What can hang from each mark:
q926: q130 q633
q130: q926
q633: q105 q507 q926
q507: q633 q644
q60: q644
q577: q96
q644: q60 q507
q96: q105 q577
q105: q96

Every row comes from one small tree of marks. The marks that hang from a mark follow it in brackets, in the order of their numbers. Every link used is in the known rows. Which tree was each row made from?
Known rows:
q644[q60 q507[q633[q926[q130]]]]: [-1.56  0.52 -0.79  0.07 -0.13 -2.17 -2.05  0.70 -2.38 -2.28 -0.62  3.78
 -2.62  0.36 -1.72  4.49 -2.08 -1.90  1.08  3.31 -0.63  0.82  1.50 -2.14]
q105[q96]: [-1.55  1.08 -0.04  0.21  1.90 -0.23  1.10  1.62 -1.51 -0.13 -0.94  0.38
 -0.38  0.86  1.06  3.56 -3.06  0.60 -2.54  1.89  0.11  0.46  1.32 -2.00]
q633[q507]: [-0.84  2.21  0.38  0.98  3.38 -0.24 -0.57  2.17  0.38 -0.73  1.49  2.96
 -0.02  1.20 -0.29  1.51 -1.26  0.08  1.97  2.36 -0.42 -0.12  1.22  1.46]
q577[q96]: [-1.78  1.63 -0.07  1.90  1.66 -1.84  2.00 -1.88 -0.89 -1.15 -1.04  2.12
 -1.61  1.14  0.98  0.93 -1.33 -0.09 -0.64 -0.25  0.47 -0.10  1.39 -1.17]
q105[q96[q577]]: [-1.03  0.62  0.41  1.69  2.45 -5.36  1.66 -0.23 -1.53 -1.70  1.08  1.10
 -0.64  0.68 -0.22  5.22 -3.23  1.14 -0.72  1.52 -0.59  1.06  1.53 -2.59]
q633[q507 q926]: [ 0.16  2.44  0.60  1.28  4.61 -1.24 -1.73  4.02  0.17 -3.33  2.43  4.79
 -0.75  1.14 -2.23  4.13 -0.82 -0.51  1.49  1.25 -2.33  0.75  1.20  1.51]
q130[q926[q633[q105 q507]]]: [-0.93  2.41  2.33  0.74  3.22 -4.13 -3.17  1.57 -2.73 -4.38  7.04  3.68
 -0.54  0.49 -0.94 -2.12 -0.71 -0.32  3.00  1.45 -2.45  0.75  1.57 -4.10]
q926[q130 q633[q105 q507]]: [-1.79  2.42 -0.30 -0.85  1.95 -7.39 -4.43 -3.54 -2.48 -0.88  1.21  1.45
 -1.48  0.24 -0.36 -3.43  0.02 -1.26  3.08  1.73 -2.67  0.62  2.94 -1.88]
q60[q644]: [-1.05  1.96  0.79 -0.61  3.15 -2.68 -2.41 -3.00  0.26  0.09  2.09 -1.45
 -0.20  2.19 -1.76 -0.85 -2.14 -1.42  1.14  2.15 -0.10 -0.39  1.16  1.48]
q130[q926[q633[q507]]]: [-0.03  2.14  1.60  1.38  2.59 -2.29 -2.90  3.57 -1.41 -3.64  4.71  3.51
  0.10  0.74 -0.28  2.13 -1.29  0.05  1.07  0.85 -2.53  0.17  0.98 -3.27]
q644[q60 q507[q633]]: [-2.15  0.46 -0.72  0.92 -0.11 -0.29 -0.88  1.08 -2.03 -0.04  0.84  3.74
 -2.44  0.56 -0.68  1.14 -2.35 -1.26  2.66  5.17  1.99  0.01  1.12 -1.97]
q926[q130 q633[q105]]: [-2.52  1.63 -0.43 -1.23  0.80 -7.85 -4.34 -5.32 -3.00 -0.60 -0.28 -0.57
 -1.94  0.46  0.15 -5.03 -0.75 -2.18  1.18  0.18 -1.97  0.25  2.90 -2.87]
q96[q577]: [-1.03  0.81  0.67  2.21  2.67 -6.40  0.11 -1.97 -0.24 -2.24  2.18  1.61
 -0.78  1.24 -1.25  1.68 -2.33 -0.44  1.94  0.10 -0.21  0.10  1.42 -0.31]
q130[q926]: [-1.13  1.31  2.52  0.61  2.02  0.69  0.20  2.54 -0.85 -4.29  3.21  1.30
  0.84  1.40  0.18  2.33 -2.82 -0.28 -1.14 -0.69 -0.90 -0.24  0.55 -2.45]
q60[q644[q507[q633[q105]]]]: [-1.51  1.03  1.04 -1.55  4.16 -3.66 -3.73 -4.50 -2.52 -0.01  6.81  0.60
 -1.01  1.25 -2.76 -3.35 -1.43 -2.40  5.37  7.09  0.93  0.57  2.42  2.67]
q60[q644[q507[q633[q105 q926[q130]]]]]: [-1.02  1.06  0.91 -2.38  4.08 -5.48 -4.74 -5.05 -2.78 -2.01  5.16  0.58
 -1.14  1.11 -3.70 -0.16 -1.13 -3.01  3.89  5.38 -1.51  1.34  2.75  2.60]
q644[q507[q633]]: [-1.33  0.01 -0.44  0.26  2.67  0.13 -1.72  0.50 -1.90  0.18  2.74  2.78
 -0.78  0.65 -0.19  1.01 -1.88 -1.74  2.82  5.59  1.52  0.04  1.92  2.64]
q130[q926[q633[q105[q96[q577]]]]]: [-1.09  1.15  2.44  1.35  2.43 -8.27 -1.50 -0.60 -4.17 -5.21  6.87  2.21
 -1.03  0.21 -0.90  0.64 -2.20  0.46  1.02  0.69 -2.56  1.63  1.83 -7.13]
q644[q507]: [-1.54  0.80  1.12 -0.43  3.01 -0.32 -0.55  0.14 -0.85 -0.18  0.18  3.72
 -0.45  0.82  0.39  2.41 -2.82 -1.38  1.39  2.60  1.22 -0.07  1.30  2.21]
q644[q60 q507[q633[q105[q96]]]]: [-2.98  0.57 -0.09  0.05  0.37 -1.76 -0.02  0.13 -4.22 -0.48  2.41  3.78
 -3.05 -0.03 -0.69 -0.05 -2.47 -0.42  2.70  6.66  1.80  1.24  1.84 -4.39]
q96[q105 q577]: [-0.72  1.26  0.52  1.33  3.75 -8.91  1.03 -2.98 -2.30 -3.72  4.10 -1.06
 -0.77  0.18  0.01  1.15 -1.11 -0.60  1.53  1.56 -0.07  0.15  2.00  1.16]
q633[q105 q507[q644] q926[q130]]: [-1.12  2.38  1.57 -2.02  4.56 -5.88 -4.82 -2.29 -2.00 -3.08  2.61  2.28
 -1.16  0.85 -3.91 -0.47 -0.93 -1.49  3.15  2.81 -3.64  1.70  2.78  0.39]
q130[q926[q633]]: [-0.69  1.41  1.47  1.05  1.58 -2.53 -2.85  1.99 -1.91 -3.42  3.56  1.72
 -0.33  0.94  0.06  0.59 -1.97 -0.81 -0.51 -0.59 -1.87 -0.13  1.01 -4.19]

Write each row's tree:
[-0.72  0.72  0.38 -0.86  3.70 -1.98 -3.50 -2.72 -1.35  0.70  4.85  0.45
 -0.43  1.49 -2.13  0.36 -1.92 -2.02  3.68  6.58  0.91  0.08  1.87  3.49] : q60[q644[q507[q633]]]
[-2.27  0.16 -0.55 -0.92  2.82 -2.80 -3.61 -2.23 -4.22  0.94  4.86 -1.50
 -1.76  0.67 -2.35 -4.41 -1.99 -0.88  2.35  7.71  0.32  1.14  3.03 -1.83] : q507[q633[q105[q96]] q644]
[-1.23  2.67  1.23 -0.92  4.01 -4.96 -2.26 -0.83 -1.61 -4.41  2.45  3.26
 -1.04  0.71 -2.39  0.55 -0.29 -1.18  2.40  0.87 -3.46  1.50  2.46  0.32] : q633[q105 q507 q926[q130]]
[-1.04  0.40  1.22 -0.45  4.54 -7.43 -2.16 -5.07 -3.42 -1.11  7.73  1.02
 -1.18  0.74 -3.15  0.79 -2.12 -0.79  4.97  7.74  0.23  1.79  2.68  0.40] : q60[q644[q507[q633[q105[q96[q577]]]]]]
[-2.07  0.49 -1.38  0.67 -0.25 -1.35 -3.86 -0.55 -1.92  1.31  1.36 -0.55
 -2.70  1.24 -2.69 -2.87 -2.32 -1.37  2.26  5.60  0.88 -0.25  1.48 -3.20] : q507[q633 q644[q60]]
[-0.83  0.48 -1.63  0.30  1.69 -2.49 -3.04  0.22 -1.80 -2.33  1.35 -0.28
 -1.11  1.03 -1.73  1.93 -0.81 -2.16 -0.17  1.70 -2.03  0.45  2.31  0.53] : q507[q633[q926[q130]]]
[-1.48  2.96  1.55 -0.05  3.55 -4.76 -3.96  0.45 -1.87 -3.09  3.65  4.84
 -3.09  0.94 -5.00 -1.82 -1.20 -0.93  4.36  3.60 -2.14  1.55  1.63 -2.96] : q633[q105 q507[q644[q60]] q926]
[-1.90  0.20 -0.58  1.55  2.68 -6.08 -0.28 -2.00 -3.91 -1.78  6.33  0.27
 -1.77  0.36 -1.62 -1.76 -1.38 -0.10  3.03  5.20  0.11  1.44  2.80 -2.55] : q507[q633[q105[q96[q577]]]]
[-0.35  2.49  0.64  0.70  2.82 -2.41 -3.63  2.91 -0.25 -2.14  1.01  4.57
 -2.25  1.14 -4.24  3.25 -1.93 -0.46  2.08  2.87 -2.18  0.95  0.85 -2.01] : q633[q507[q644[q60]] q926]
[-1.49  0.57 -1.51 -0.32 -0.22 -3.56 -5.15 -0.95 -2.21 -0.96 -0.26 -0.55
 -2.76  1.08 -3.88  0.92 -1.99 -2.06  0.52  3.56 -1.98  0.65  1.92 -3.32] : q507[q633[q926[q130]] q644[q60]]
[-1.78  2.77  1.34 -1.51  2.31 -5.99 -4.13 -1.96 -2.05 -3.36  0.87  3.00
 -2.60  0.79 -4.29 -0.38 -1.33 -1.11  2.91  2.49 -3.28  1.70  2.11 -3.30] : q633[q105 q507[q644[q60]] q926[q130]]
[-0.42  1.80  2.57  1.74  3.52 -7.94 -1.59  1.03 -3.77 -5.50  8.06  4.04
 -0.60 -0.01 -1.34  2.18 -1.47  1.31  2.53  2.08 -3.18  1.95  1.90 -6.36] : q130[q926[q633[q105[q96[q577]] q507]]]
[-1.69  2.14  0.02 -1.92  2.37 -8.03 -6.76 -4.92 -2.81  0.35  1.16  0.54
 -1.62  0.36 -1.75 -4.40 -0.61 -1.47  3.65  3.45 -2.87  0.77  3.22 -1.79] : q926[q130 q633[q105 q507[q644]]]
[-1.58  1.73  2.19  0.36  2.15 -4.46 -3.15 -0.11 -3.22 -4.15  5.85  1.91
 -0.98  0.72 -0.52 -3.34 -1.47 -1.16  1.33  0.05 -1.79  0.38  1.60 -5.00] : q130[q926[q633[q105]]]
[-2.46  0.93 -0.61 -1.07  0.41 -5.76 -5.43 -3.29 -3.66 -1.88  2.29 -0.33
 -3.56  0.87 -4.66 -3.67 -1.35 -2.48  2.51  4.18 -1.91  1.24  2.64 -4.23] : q507[q633[q105 q926[q130]] q644[q60]]
[-1.94  1.58  0.84 -1.70  2.58 -5.02 -0.83 -1.38 -3.40 -3.79  0.17  0.67
 -1.41  0.47 -1.09  2.31 -1.91 -0.76 -1.89  0.26 -2.99  1.96  2.50 -2.88] : q633[q105[q96] q926[q130]]
[-1.70 -0.31  0.49  0.66  3.63 -5.56 -0.26 -2.02 -4.17 -1.55  5.96  3.40
 -1.52 -0.13 -1.25  1.20 -2.13 -0.49  4.30  6.71  0.91  1.77  2.82 -0.40] : q644[q507[q633[q105[q96[q577]]]]]
[-2.08  0.84 -0.61 -0.01  1.45 -3.98 -4.00  0.06 -4.56 -1.50  4.00  1.01
 -3.92  0.55 -4.47 -1.88 -2.03 -0.96  1.79  6.26 -1.04  1.92  2.30 -5.88] : q507[q633[q105[q96] q926] q644[q60]]
[-2.51  0.21  0.20  1.30  0.79 -5.80  0.50 -1.44 -4.27 -1.79  3.91  4.31
 -3.28 -0.19 -1.71  1.25 -2.53  0.00  4.09  6.37  1.29  1.76  1.94 -4.94] : q644[q60 q507[q633[q105[q96[q577]]]]]
[-0.85  2.15  2.66 -0.13  3.61 -4.65 -5.22  0.33 -3.01 -3.42  7.13  2.91
 -0.70  0.62 -2.20 -2.80 -1.23 -0.57  3.63  3.04 -2.61  0.88  1.86 -3.92] : q130[q926[q633[q105 q507[q644]]]]
[-1.72  0.47 -0.41 -1.64  2.90 -5.36 -6.13 -3.83 -3.60 -1.70  4.04 -1.20
 -2.03  0.95 -4.22 -3.71 -0.97 -2.91  2.73  4.58 -2.24  1.24  3.32 -0.18] : q507[q633[q105 q926[q130]] q644]
[-1.78  0.86 -0.73 -0.40  2.36 -4.54 -3.29 -2.05 -3.21 -3.12  3.78 -0.08
 -1.85  0.81 -2.47 -2.72 -0.17 -2.62  1.89  2.44 -1.98  1.04  2.99 -0.41] : q507[q633[q105 q926[q130]]]
[-1.11  2.45  1.06 -1.25  3.88 -4.51 -0.93  0.49 -2.76 -4.21  1.59  2.94
 -0.86  0.22 -1.58  4.10 -1.10  0.27  0.08  1.99 -3.74  2.41  2.60 -1.86] : q633[q105[q96] q507 q926[q130]]
[-1.89  2.39 -0.02 -0.13  1.69 -6.45 -4.64 -0.71 -3.71  0.71  2.17  2.98
 -3.38  0.01 -2.04 -2.69 -1.53  0.34  3.07  5.41 -1.49  1.45  2.24 -6.58] : q926[q633[q105[q96] q507[q644[q60]]]]
[-2.20  0.31  0.35 -0.39  3.25 -1.88 -1.99 -1.50 -3.23 -0.56  5.00  3.08
 -1.39  0.44 -0.86 -3.15 -1.33 -2.13  4.64  6.12  1.62  0.55  2.57  1.73] : q644[q507[q633[q105]]]
[-0.73  0.05 -0.46 -0.60  2.66 -1.79 -2.83  0.06 -2.26 -2.01  1.43  2.84
 -0.94  0.47 -1.29  4.31 -1.57 -2.36  1.28  3.65 -1.01  0.85  2.29  2.48] : q644[q507[q633[q926[q130]]]]
[-2.44  0.83 -0.01 -0.55  0.42 -4.05 -2.37 -1.33 -3.66 -3.11  1.48  3.98
 -3.27  0.21 -2.39  0.42 -1.56 -2.25  2.93  3.90 -0.50  1.33  2.14 -2.95] : q644[q60 q507[q633[q105 q926[q130]]]]
[-0.01  0.89  0.39 -0.60  4.62 -2.76 -4.39 -1.36 -1.53 -1.23  5.55  1.78
 -0.97  1.42 -3.56  2.30 -1.52 -2.46  3.30  5.74 -0.53  0.76  1.79  3.61] : q60[q644[q507[q633[q926]]]]
[-1.51  2.50  2.46  0.29  1.61 -4.88 -4.56  0.68 -3.10 -3.53  5.70  3.58
 -1.97  0.60 -2.49 -2.78 -1.68 -0.21  3.48  2.65 -2.32  0.87  1.28 -7.32] : q130[q926[q633[q105 q507[q644[q60]]]]]
[-1.32  0.65 -0.59  1.18  0.92 -1.12 -1.86  2.56 -2.18 -1.97  1.62  5.23
 -3.01  0.53 -2.28  3.35 -2.00 -1.78  2.24  4.22  0.41  0.75  1.14 -1.80] : q644[q60 q507[q633[q926]]]
[-2.48  2.67  1.44 -0.43  2.32 -3.73 -2.77 -1.42 -1.63 -0.57  2.70  2.96
 -2.43  1.03 -3.04 -4.61 -1.63 -0.34  4.85  4.69 -0.10  0.67  1.64 -3.06] : q633[q105 q507[q644[q60]]]
